What can hang from each mark:
vamel: nevam pibiz tekip
neka: pibiz tekip
bapu: nevam tekip
pibiz: neka vamel
tekip: bapu dofi fepo neka vamel
fepo: tekip
dofi: tekip

Known rows, with every way that one mark hangs from another:
vamel{pibiz tekip}: 14  -6  20  -4  0  11  -29  2  19  -7  16  -11  -4  -12  -3  -11  11  12  -12  -14  -7  5  -12  -8  3  -4
pibiz{vamel}: 22  -7  19  -6  6  7  -20  3  10  -11  16  -20  -11  -5  8  -12  7  2  -5  3  9  -7  -2  -15  -5  -5
vamel{tekip{dofi neka}}: 12  -15  24  5  -10  11  -21  16  22  -20  17  -2  -10  -13  -8  0  2  -5  6  -8  1  7  -11  -6  0  -10
neka{pibiz{vamel} tekip}: 24  -4  21  -20  8  11  -18  11  12  -16  21  -25  -10  -19  -4  -5  5  1  -4  -7  5  0  -6  -16  -1  -16
neka{tekip}: 20  -6  24  -1  0  14  -22  8  17  -12  16  -11  -9  -8  -2  -4  15  -3  -8  -4  2  9  -9  -9  -2  -4
bapu{tekip}: 21  -2  16  4  12  10  -15  -9  12  -6  17  -10  -11  1  9  -14  2  -12  -7  -6  10  2  -6  -15  -4  12
pibiz{neka{tekip{bapu}} vamel}: 25  0  9  -16  5  3  -34  12  15  -17  16  -35  -12  -13  5  -8  12  14  -1  14  0  -11  -2  -16  -7  -11
vamel{nevam pibiz tekip}: 11  -3  23  -8  -5  15  -36  5  24  -10  16  -12  -4  -21  -5  -3  15  17  -12  -8  -16  9  -13  -1  4  -5
vamel{nevam}: 13  -4  25  -5  0  15  -27  1  16  -11  15  -10  -12  -13  3  -2  12  -2  -7  4  -1  7  -6  -6  0  2
bapu{nevam tekip{vamel}}: 16  -9  12  14  15  6  -12  -9  12  0  28  -4  -12  13  10  -17  -7  -25  4  -13  8  5  -7  -13  -2  18
neka{tekip{fepo}}: 19  -1  24  -10  -3  11  -23  0  15  -11  9  -20  -10  -16  1  -7  16  2  -14  -6  2  10  -5  -8  -6  -8
fepo{tekip}: 16  -4  23  -9  8  17  -30  -1  13  -11  11  -9  -13  -8  4  -13  19  -11  -7  -6  9  11  -6  -6  5  1
pibiz{vamel{tekip{neka}}}: 18  -12  21  -3  0  12  -24  15  16  -20  23  -11  -6  -12  -3  -1  13  4  3  3  0  1  -7  -10  -1  -10
bapu{tekip{vamel{nevam pibiz}}}: 12  -9  18  6  4  11  -23  -4  22  -4  24  -6  -5  -3  1  -12  1  -1  -1  -17  -10  12  -14  -3  6  11
bapu{tekip{vamel}}: 18  -13  17  7  11  12  -14  -1  15  -8  23  -3  -11  5  6  -13  0  -18  2  -12  5  8  -8  -11  1  13
fepo{tekip{bapu{nevam} neka vamel}}: 4  -16  16  3  9  11  -29  1  11  -15  23  7  -6  1  3  -7  8  -28  15  -11  3  16  -7  -8  13  6
vamel{tekip{fepo neka}}: 13  -8  25  -8  -4  13  -24  2  14  -17  14  -9  -8  -19  -2  -1  14  1  -6  -6  -2  11  -6  -6  -1  -7
neka{tekip{bapu vamel{pibiz}}}: 12  -15  17  -3  -2  9  -30  9  21  -14  18  -6  2  -8  -5  -5  8  4  -1  -18  -13  12  -12  -9  9  -5
tekip{bapu vamel}: 10  -16  18  -5  5  11  -27  6  12  -16  16  -1  -7  -4  6  -4  4  -13  3  -6  1  5  -3  -15  6  4
tekip{bapu}: 13  -6  16  -8  7  9  -28  -2  9  -14  10  -8  -7  -7  9  -4  6  -6  -6  0  7  0  -1  -17  1  2
vamel{tekip}: 16  -5  22  -6  2  16  -28  8  16  -13  16  -10  -10  -13  0  -4  14  0  -9  -2  0  6  -7  -9  -1  -2
neka{pibiz tekip{dofi fepo vamel}}: 14  -12  26  -16  -7  9  -17  13  18  -18  15  -17  -16  -23  -9  -6  -8  -8  2  -28  -1  12  -8  -8  1  -17
vamel{nevam tekip{dofi}}: 12  -5  24  -6  -12  15  -34  17  27  -18  12  -13  -15  -23  -6  2  6  4  -2  -1  -6  7  -12  0  -3  -8
pibiz{neka vamel{nevam tekip{fepo}}}: 20  7  17  -26  -3  9  -41  8  19  -14  15  -43  -21  -31  4  -7  17  26  -9  15  -9  -7  -2  -3  -10  -13
neka{pibiz tekip{vamel}}: 15  -15  26  -11  5  17  -17  13  16  -16  26  -7  -12  -15  -9  -3  4  -14  2  -19  -2  15  -10  -12  8  -8
dofi{tekip{fepo}}: 18  7  23  -12  9  6  -14  -17  4  -6  11  -20  -12  -16  4  -18  9  -1  -11  -1  14  1  2  -16  -7  -3
vamel{pibiz tekip{bapu}}: 11  -4  14  -11  1  9  -37  2  17  -13  11  -11  1  -16  0  -5  10  12  -11  -11  -8  2  -9  -12  5  -4

Rows:
20  -2  18  -3  0  5  -27  2  20  -3  20  -25  -10  -10  -3  -16  12  16  -8  -8  -9  1  -11  -7  -2  -7
vamel{pibiz{neka{tekip}}}
7  -16  16  -5  -4  7  -37  7  22  -16  9  -4  -5  -9  -2  -15  0  -4  7  -26  -4  9  -12  -5  14  -7
fepo{tekip{bapu dofi vamel{pibiz}}}
6  -3  21  -18  -7  14  -39  5  17  -24  10  -10  -3  -31  -2  11  15  6  -4  4  -11  13  -5  -4  3  -7
vamel{nevam tekip{bapu fepo neka}}
8  -14  18  -9  -7  3  -27  5  15  -19  5  -11  -12  -13  6  -7  -7  -7  3  -14  3  2  -2  -11  0  -5
tekip{bapu dofi fepo vamel}
15  -10  28  -20  2  14  -19  6  13  -15  19  -15  -13  -22  -6  -5  4  -8  -5  -22  -3  16  -6  -10  5  -11
neka{pibiz tekip{fepo vamel}}
10  -9  27  -3  -6  20  -30  13  21  -20  22  -2  -7  -20  -8  8  18  0  0  4  -10  16  -11  -1  3  -4
vamel{nevam tekip{neka}}
20  0  17  -13  3  7  -32  6  16  -11  21  -34  -20  -15  7  -10  11  14  -1  17  -2  -11  -2  -8  -7  -5
pibiz{neka vamel{nevam}}
8  -5  21  -28  4  12  -28  1  7  -23  13  -10  -4  -32  -3  5  3  -3  -4  -13  -1  9  -3  -16  6  -11
vamel{tekip{bapu fepo neka{pibiz}}}
8  -9  18  -10  -12  5  -30  9  17  -25  5  -10  -6  -24  -2  3  0  2  1  -9  -1  5  -6  -8  -1  -12
vamel{tekip{bapu dofi fepo neka}}
7  -23  20  3  2  11  -22  8  12  -21  22  8  -3  -3  1  1  4  -17  12  -6  -1  11  -5  -13  10  2
tekip{bapu neka vamel}
3  -24  27  11  -15  7  -21  12  26  -16  23  4  -5  -9  -11  -3  -5  -1  13  -20  -13  14  -17  1  9  -6
tekip{dofi neka vamel{nevam pibiz}}
15  -1  12  -1  5  5  -26  0  12  -9  16  -13  -5  -4  5  -4  7  -9  -4  -2  3  4  -6  -15  -3  1
neka{tekip{bapu{nevam}}}
12  -6  15  -9  -6  8  -35  14  20  -21  6  -11  -9  -17  0  -1  0  0  -1  -5  1  0  -7  -11  -2  -8
vamel{tekip{bapu dofi}}
12  -16  24  -2  -8  6  -19  5  17  -13  10  -12  -17  -10  3  -12  -5  -8  1  -17  4  5  -4  -6  -2  -6
tekip{dofi fepo vamel}
11  -6  17  -7  12  10  -20  -2  8  -14  19  -4  -7  -8  1  -11  6  -12  6  1  7  4  -1  -19  4  2
dofi{tekip{bapu vamel}}
20  1  20  -32  6  10  -26  4  9  -16  13  -32  -13  -31  1  -7  5  10  -11  -10  4  -4  -1  -15  -3  -17
neka{pibiz{vamel{tekip{fepo}}}}
6  -14  19  2  7  4  -16  -5  10  -13  25  4  5  -6  -7  -12  2  -4  12  -12  -2  9  -8  -16  11  -1
dofi{tekip{bapu neka vamel{pibiz}}}
14  -3  12  3  -4  0  -25  7  18  -13  11  -14  -9  -6  2  -4  -5  -9  2  -7  6  0  -8  -13  -6  -5
neka{tekip{bapu{nevam} dofi}}
18  -1  10  15  7  -2  -10  -10  14  -1  17  -13  -15  8  10  -18  -17  -19  1  -13  16  -4  -8  -14  -10  10
bapu{nevam tekip{dofi}}
16  -6  13  17  14  4  -6  -15  9  -2  26  -2  -7  11  8  -12  -6  -22  4  -8  12  5  -8  -15  -4  15
bapu{nevam tekip{neka}}
6  -12  25  3  -17  10  -30  13  29  -17  17  -4  -3  -22  -13  2  3  12  3  -13  -15  12  -19  3  5  -12
vamel{nevam pibiz tekip{dofi neka}}
4  -16  32  -17  -1  16  -19  2  12  -18  25  -4  -11  -25  -6  3  1  -12  6  -16  -6  19  -6  -6  10  -5
tekip{fepo neka{pibiz} vamel{nevam}}
15  -1  17  -21  18  4  -12  -4  0  -21  22  -15  -3  -21  -4  -7  -3  -6  11  1  14  -6  1  -28  3  -12
dofi{tekip{bapu neka{pibiz{vamel}}}}
8  -7  27  -7  -18  12  -30  12  24  -22  11  -12  -12  -29  -8  5  6  5  0  -5  -7  12  -10  3  -3  -13
vamel{nevam tekip{dofi fepo neka}}
24  2  18  -13  -2  10  -34  15  23  -14  23  -36  -18  -19  -1  -5  18  18  -2  17  -7  -4  -7  -5  -8  -12
pibiz{neka{tekip} vamel{nevam}}
22  4  4  -9  9  -3  -31  5  12  -10  21  -37  -13  -6  8  -11  5  7  2  12  2  -14  -2  -18  -10  -6
pibiz{neka{tekip{bapu{nevam}}} vamel}
10  -16  22  -1  -11  0  -20  0  19  -8  10  -13  -10  -9  0  -18  -8  5  -2  -29  -4  4  -9  -5  2  -8
tekip{dofi fepo vamel{pibiz}}
12  -1  19  -7  0  5  -32  -5  19  -3  19  -24  -13  -15  3  -14  9  16  -8  -1  -11  -2  -8  -4  0  -1
vamel{nevam pibiz{neka}}
15  0  25  -19  11  11  -12  -1  7  -18  28  -17  -9  -26  -9  -4  3  -2  9  6  8  1  -4  -17  2  -12
dofi{tekip{neka{pibiz{vamel{nevam}}}}}
11  -13  12  6  -4  3  -24  14  21  -15  18  -7  -10  -2  -2  -4  -7  -15  11  -12  0  6  -10  -11  -1  -4
neka{tekip{bapu{nevam} dofi vamel}}
16  -2  23  -23  7  12  -24  5  11  -15  20  -23  -13  -24  1  -2  2  2  -3  0  3  -3  -3  -13  1  -10
neka{pibiz{vamel{nevam}}}
12  1  16  -21  0  10  -37  0  12  -18  4  -18  -7  -23  7  -2  12  6  -14  -3  -1  3  -1  -12  -1  -5
vamel{tekip{bapu fepo}}
13  1  12  -5  -7  -3  -26  -1  15  -12  4  -23  -10  -13  5  -6  -5  -4  -4  -11  6  1  -4  -12  -9  -8
neka{tekip{bapu{nevam} dofi fepo}}
9  -4  28  -11  -9  17  -31  5  18  -19  15  -10  -8  -27  -5  6  18  5  -7  1  -10  16  -8  0  0  -7
vamel{nevam tekip{fepo neka}}
12  -21  21  4  5  8  -4  6  15  -17  27  3  -12  -5  -6  -8  -22  -28  18  -28  7  9  -12  -13  7  1
bapu{tekip{dofi neka{pibiz} vamel}}
17  -5  19  2  7  7  -11  -15  9  -9  15  -8  -8  -5  7  -10  1  -10  -5  -10  9  7  -4  -12  -4  7
bapu{tekip{fepo neka}}
8  -10  14  6  7  2  -19  -7  5  -11  19  0  -3  1  8  -3  -1  -18  6  -2  8  3  -4  -18  1  6
tekip{bapu{nevam} neka}
